Every row comes from one small tree of marks. Brackets hold a mark, then the marks that hang from it, in alphabetical order. Every link used is in the known rows. Which tree was each row made from?
Known rows
{poge {tuso {nabaf dumomir legum vasil}}}: [ 20   5 -56 -29 -16   3  47 -44  24 -24  39 -40  -9 -25  64   2  20 -27
  -5  24 -40  17 -13 -27   2 -11  19 -11 -48]
{dumomir {nabaf legum vasil}}: [-15  11  15 -76  40 -31  42 -44 -41  -8 -14 -40 -11  -2 -28  -1   4 -57
 -27  -2 -24  55 -19  -7  50 -34  26  -9 -46]
{gafoli {nabaf dumomir tuso}}: [ -3 -18 -15  17  26  25 -17  32  55 -15  -7 -28  31  11   9  15  30  -3
 -18  -8  14 -19  15  -4 -35   2 -13  49  17]
{gafoli {nabaf dumomir tuso {vasil legum}}}: [  9  34 -15  39  11  52 -34   2  91  13  -2 -10  46 -31  18 -19  20   1
 -16 -11  20  10  -1 -25   3  -4 -81  32  19]
{poge {tuso legum}}: [  4 -16  29 -21 -23 -21 -31  15 -10  31  11  -6 -24 -27   2  14  -9  42
  21 -11  18  29   2   8 -54  22  46   8   2]
{vasil {nabaf dumomir {legum tuso}}}: [ 10 -39 -45  -5  42 -11   6 -20 -11  16  14  12  24  29  18   4 -14  -1
 -36  20 -33 -54  18  19 -10 -45  37 -39 -12]
{legum nabaf}: [-10 -14 -13 -11  40 -14  -3  30  26 -10 -41  -1 -30  26 -16 -10  10  16
  15 -28  10  12  11  13  -5  35  57  28  11]
{rege nabaf}: [  7 -40  -1 -38  55   3 -11  56 -60 -33 -21  -5 -55  15  13  14  -3  -1
 -11 -12  -2 -13  -2  12 -44  45  38  16  -4]
{legum nabaf vasil}: [-16  22 -26  -8  11   2   6  31 -12 -21  -6  35 -36  33  -9  13  16  27
  26 -39  -2  12  -3   3  18  17  44  22  15]
{gafoli {nabaf vasil}}: [ -2  31  20 -20  23  13   9  16   3  23  12 -13 -10 -10  -6   7  15 -10
   4 -38  13  36  12 -10  -8  40  14  43  32]
{legum nabaf tuso vasil}: [-17  11 -42   8   9   2  18  33 -31  20  33  16 -39  43 -25  12  12  34
  13 -58 -16 -17  19  14  20   1  39   1  33]
{gafoli {nabaf dumomir {tuso legum} vasil}}: [  7   9  13  31 -20  -2 -18   6  65  25  14   9  36 -23  40 -11  24 -16
 -12  25  22  -8  11   9  20 -21 -64  15  35]
{legum {nabaf tuso}}: [ -6 -17  -6  30  34   0 -11  19  35 -20 -49 -29  11  18 -24 -20  22  12
  37 -13  22 -10  10   6  -4  36  29  40  21]
{nono {nabaf dumomir {legum vasil} tuso}}: [  1   2 -24  47 -33 -16  25 -37 -18 -47 -16   4  19  26 -18  27   3  -8
  -3   3 -14 -39 -15 -28  34 -53 -19 -22 -35]
{poge tuso}: [  2  -1   0 -34  10   3 -18   4 -30   9   3 -47 -34 -16 -16  34  10  43
  23 -48   6  32 -10 -20 -71  40  81  47 -15]
{nono {nabaf legum}}: [ -3 -25  17   0   6 -48  30 -25 -23 -22 -38  -9 -18  15 -50   0 -21   0
   1   3  -2   1   6  -7  -4  14  30 -20 -21]
{vasil legum nabaf}: [  1   5  24  12  25  44 -53   5  13  20 -37  59  19  -3  -4 -26 -47  57
  21  -8  32   7 -16  -1 -47  31  -4 -15  22]
{legum {vasil nabaf}}: [ -6  28  11  -5   5  30  -8   8 -72   8  -6  68  -1  27   6  21 -20  34
  32 -25   5  -6 -28  -7 -15   8  39   5  20]
{dumomir {nabaf legum tuso vasil}}: [-12  12  28 -39  27 -16  37 -55 -33 -17 -22 -69  29 -12 -36 -10  13 -61
 -11   9 -12  32 -19 -13  50 -36  -5   4 -43]
{nabaf {vasil legum}}: [ 16  53  20  -5   6  34 -39 -17  -5  21 -11   6  -5 -23 -36 -19 -14   7
   7 -27   9  40 -24 -31  -2  43  -3  13  -5]
{tuso legum nabaf}: [ -7 -23  23   8 -47  -6   4  26  12   4  -2  49 -12   2   9 -24 -35  10
  17  49  14 -19  15  29 -14  42 -17 -35  22]
{gafoli {nabaf {tuso legum} vasil}}: [ -1  19  53  24 -21  -8 -15  11  20  39  15   3  31 -28   9 -24   5  -8
  22  16  39  10  26  17  10  13 -54  22  57]
{tuso nabaf}: [ -6 -15  -5  -5 -16  26  16  23  -3 -18  -8   9 -26  11 -14 -11 -15   0
  17  11   3 -24   1   0 -29  57  23   0   5]
{vasil legum}: [  5  13  25  -6  11  34 -52   6   6   6 -22  14  -3  -7 -41  -9 -23  28
  -4 -27  20  24  -6  -9 -42  38  12  13  -3]
{poge {tuso {legum vasil}}}: [  2  24  18 -19 -48  -7 -24   7 -54  27  49  30 -32 -14  10  38  -7  49
  29 -31   5  34 -10  -2 -34  -5  35   5   1]
{nabaf legum}: [ 15  -7  13 -54  26 -32  -5 -26 -49 -14  -5 -23   2  19 -32   4  -1 -25
 -21  -6  -8   7  16   7 -27   6  58  16 -25]

Which tree is each row?
[ -2 -39 -46   2   0 -34 -15  29  90  -3   0  15 -26  -2  68   0  15  45
   3  -2   0  24   2  19  -4 -18  34  -8   5] | {poge {tuso {legum {nabaf dumomir}}}}
[ 12  -2 -40 -25  31 -20  30 -13  18  29  74 -37   4   3  20   5  24 -42
 -62  -8 -43 -10  45   7  22 -44  -7  -6   7] | {gafoli {nabaf dumomir {legum tuso} vasil}}
[ -2   4  27  45  20  55 -67  -4  15  12 -46  35  63 -13 -11 -36 -38  55
  42   7  38 -16 -19   1 -51  23 -36   3  22] | {vasil legum {nabaf tuso}}
[ -4  -5 -37   3 -75  16  10  21  20   0  59  52 -27 -16  76  29 -11  33
   7  25 -19  -9 -18  -2 -12 -24  -9 -34  -6] | {poge {tuso {legum vasil} {nabaf dumomir}}}
[  5 -42 -47 -27  39 -27  14  11  27  15  55 -26   3  16  14  14  14 -22
 -65  -5 -28 -31  54  26 -23 -43  11  -6   9] | {gafoli {nabaf dumomir {legum tuso}}}
[-29  29  26 -18  18  18  20 -21 -31   6 -42 -62   7 -10 -50  -3  19 -30
  16 -12  10  29 -35 -25  38  -2  -2  26 -21] | {dumomir {nabaf tuso vasil}}
[-13   4  -3 -50  39 -35  54 -39 -56  33  29 -60 -13  -3 -46   4   0 -50
 -35 -17 -36  21   8   1  53 -43  23 -29 -32] | {dumomir {nabaf {legum tuso} vasil}}
[ -7   4 -23  20 -74  14  12  24  10 -13  32  90 -19  21  54   7 -24   5
 -14  45 -10 -33  -8  10  21 -26 -36 -51   4] | {tuso {legum vasil} {nabaf dumomir}}
[-23 -36  -2 -56  43 -34  36 -15 -48  20  17 -54 -15  16 -54  10 -13 -29
 -49  -9 -31   3  19  24  17 -41  35 -30 -31] | {dumomir {nabaf {legum tuso}}}
[  4  25 -19 -19  20  13   4  13  43   5   4 -14  -9  -5  22  12  33 -22
 -31 -24   2  23   4 -19  10  10  10  35  14] | {gafoli {nabaf dumomir vasil}}
[  6  35 -10   2 -34  55   5 -13  38  15  26 -12 -14 -54  23 -23 -18  39
  46 -17   2  43 -19 -34 -32  54 -25  -4  -3] | {poge {tuso {nabaf {vasil legum}}}}
[-36 -28  51  -4  -3 -15  -9   5  -1  15 -41 -10  20  -8 -32 -10 -13  -1
   1  31  31   6  -9  27  16 -24 -27 -14   0] | {dumomir {nabaf {tuso legum}}}
[ 14   9   6 -23  32  32 -21  25 -25  -9  -8  10 -41 -23  20 -21 -23  -1
  -9 -17  -6  20 -17 -13  -6  40 -31   1  -6] | {rege {nabaf {vasil legum}}}
[ -8   5   3  88 -71  -5   1  -4   2 -15 -29  57   7  12  -9  17 -12  34
  15  13  16 -42 -24  -4  39 -34 -53 -40  -2] | {nono {nabaf dumomir {tuso {legum vasil}}}}
[  4 -28  -9  16 -15  13 -27  46 -39 -33  17  45 -10  20  59  23  -3  -2
 -19  30  -7 -55 -15  20  12 -38 -47 -20   1] | {rege {nabaf dumomir {tuso {legum vasil}}}}
[-11 -24  56  73 -51 -30 -13  -4   6   3 -54  15  10  -7 -47 -12 -26  31
  47  20  43 -28   7  13   3  22 -39 -26  21] | {nono {nabaf {tuso legum}}}
[ 18 -15 -15  -4  24  -7 -12 -35  -2 -38 -17 -46  40  21 -15  10  23 -33
 -35  25  -9 -30  -3  -9 -14 -33  22  19 -41] | {nabaf dumomir legum tuso}
[  1 -33 -11  21 -44  -3   4  24  51 -10  -2  55  -6  14  38 -20 -23  -1
 -21  66   1 -34   0  21  -1   0 -22 -46   1] | {tuso legum {nabaf dumomir}}
[ -9   2  -3  35 -36  12 -22  30  33   7  35  47  34   1  38  25  14  11
 -16  12  16 -22   6  19  -1 -44 -63  11  41] | {gafoli {nabaf dumomir {tuso {legum vasil}}}}
[ 27  34  26 -11  15  -7   6 -57 -50 -11  -3 -55  37  -4 -36 -10  21 -51
   7   5 -10   5  -1 -17  15   3  17  30 -22] | {nabaf legum tuso vasil}
[-15   9   3   6 -21 -32  -5  31  -1   6   4  80 -24  23  18  -4  -8  26
  22 -10   8  15  13  32  31  -9   5  -8  36] | {tuso {legum nabaf vasil}}
[ 18  18  -1 -27 -12  -8  49 -36 -25 -21  19 -10  -2  -7   8 -23 -10 -45
   6  31 -27   0  11  -3  22  24   7 -16 -18] | {tuso {nabaf legum vasil}}
[  3 -18  15 -17  32 -14   1  -3   3 -12  12 -46  45  -4  -3   4  19 -23
  -5  -1  15   0  46  23 -39  -1 -10  35  16] | {gafoli {nabaf legum tuso}}
[-24  16  56  -2 -13 -15   9 -18  -8  27 -28 -13  19 -16 -24 -19  -2 -27
  10  25  19  26 -23   9  49 -21 -40 -17  -3] | {dumomir {nabaf {tuso legum} vasil}}
[  6   1 -55 -19 -24   9  38 -14 -15 -49  39  36  -2  27  41  20  -4 -31
 -33  34 -42 -36  -7  -8  15 -39   0 -27 -30] | {tuso {nabaf dumomir {legum vasil}}}
[ 17  47  -8  36   2  54 -43 -31  43  -2 -24 -19  36 -21 -15 -15  12  -1
  -3  -6   9   2 -37 -45   8   1 -40  17 -21] | {nabaf dumomir tuso {vasil legum}}
[  9  11  30  38 -16 -32  33 -64 -28 -18 -36 -48  23  -9 -50 -18   1 -24
  31   0   0  -3  -1 -31  37  12 -17  -7 -23] | {nono {nabaf legum tuso vasil}}
[ -7 -30  -6  -3  -7 -35 -14  29  53  25  -3  10 -32 -17  35 -12   2  55
  38 -11  18  35  15  31 -26  17  39   7  22] | {poge {tuso {legum nabaf}}}
[ 11   1  10  -4  33  29   1  19 -66 -28 -16 -46 -17  -8   7 -12  18 -29
  19  -1  -4 -17 -13  -7  -2  46  -7  30  -5] | {rege {nabaf tuso vasil}}
[  4  -7 -58 -21  18 -10  20  11 -17  11  93   5  -3  33  18  44  15 -12
 -61 -23 -48 -26  46  17   4 -70  -4 -10  15] | {gafoli {nabaf dumomir {legum tuso vasil}}}
[  2   9  20  81 -54 -21   6 -27  43   6 -43  14  21 -13 -12 -17  -2   1
  23  34  23 -21 -21 -17  53  -6 -54 -30   0] | {nono {nabaf dumomir {tuso legum} vasil}}
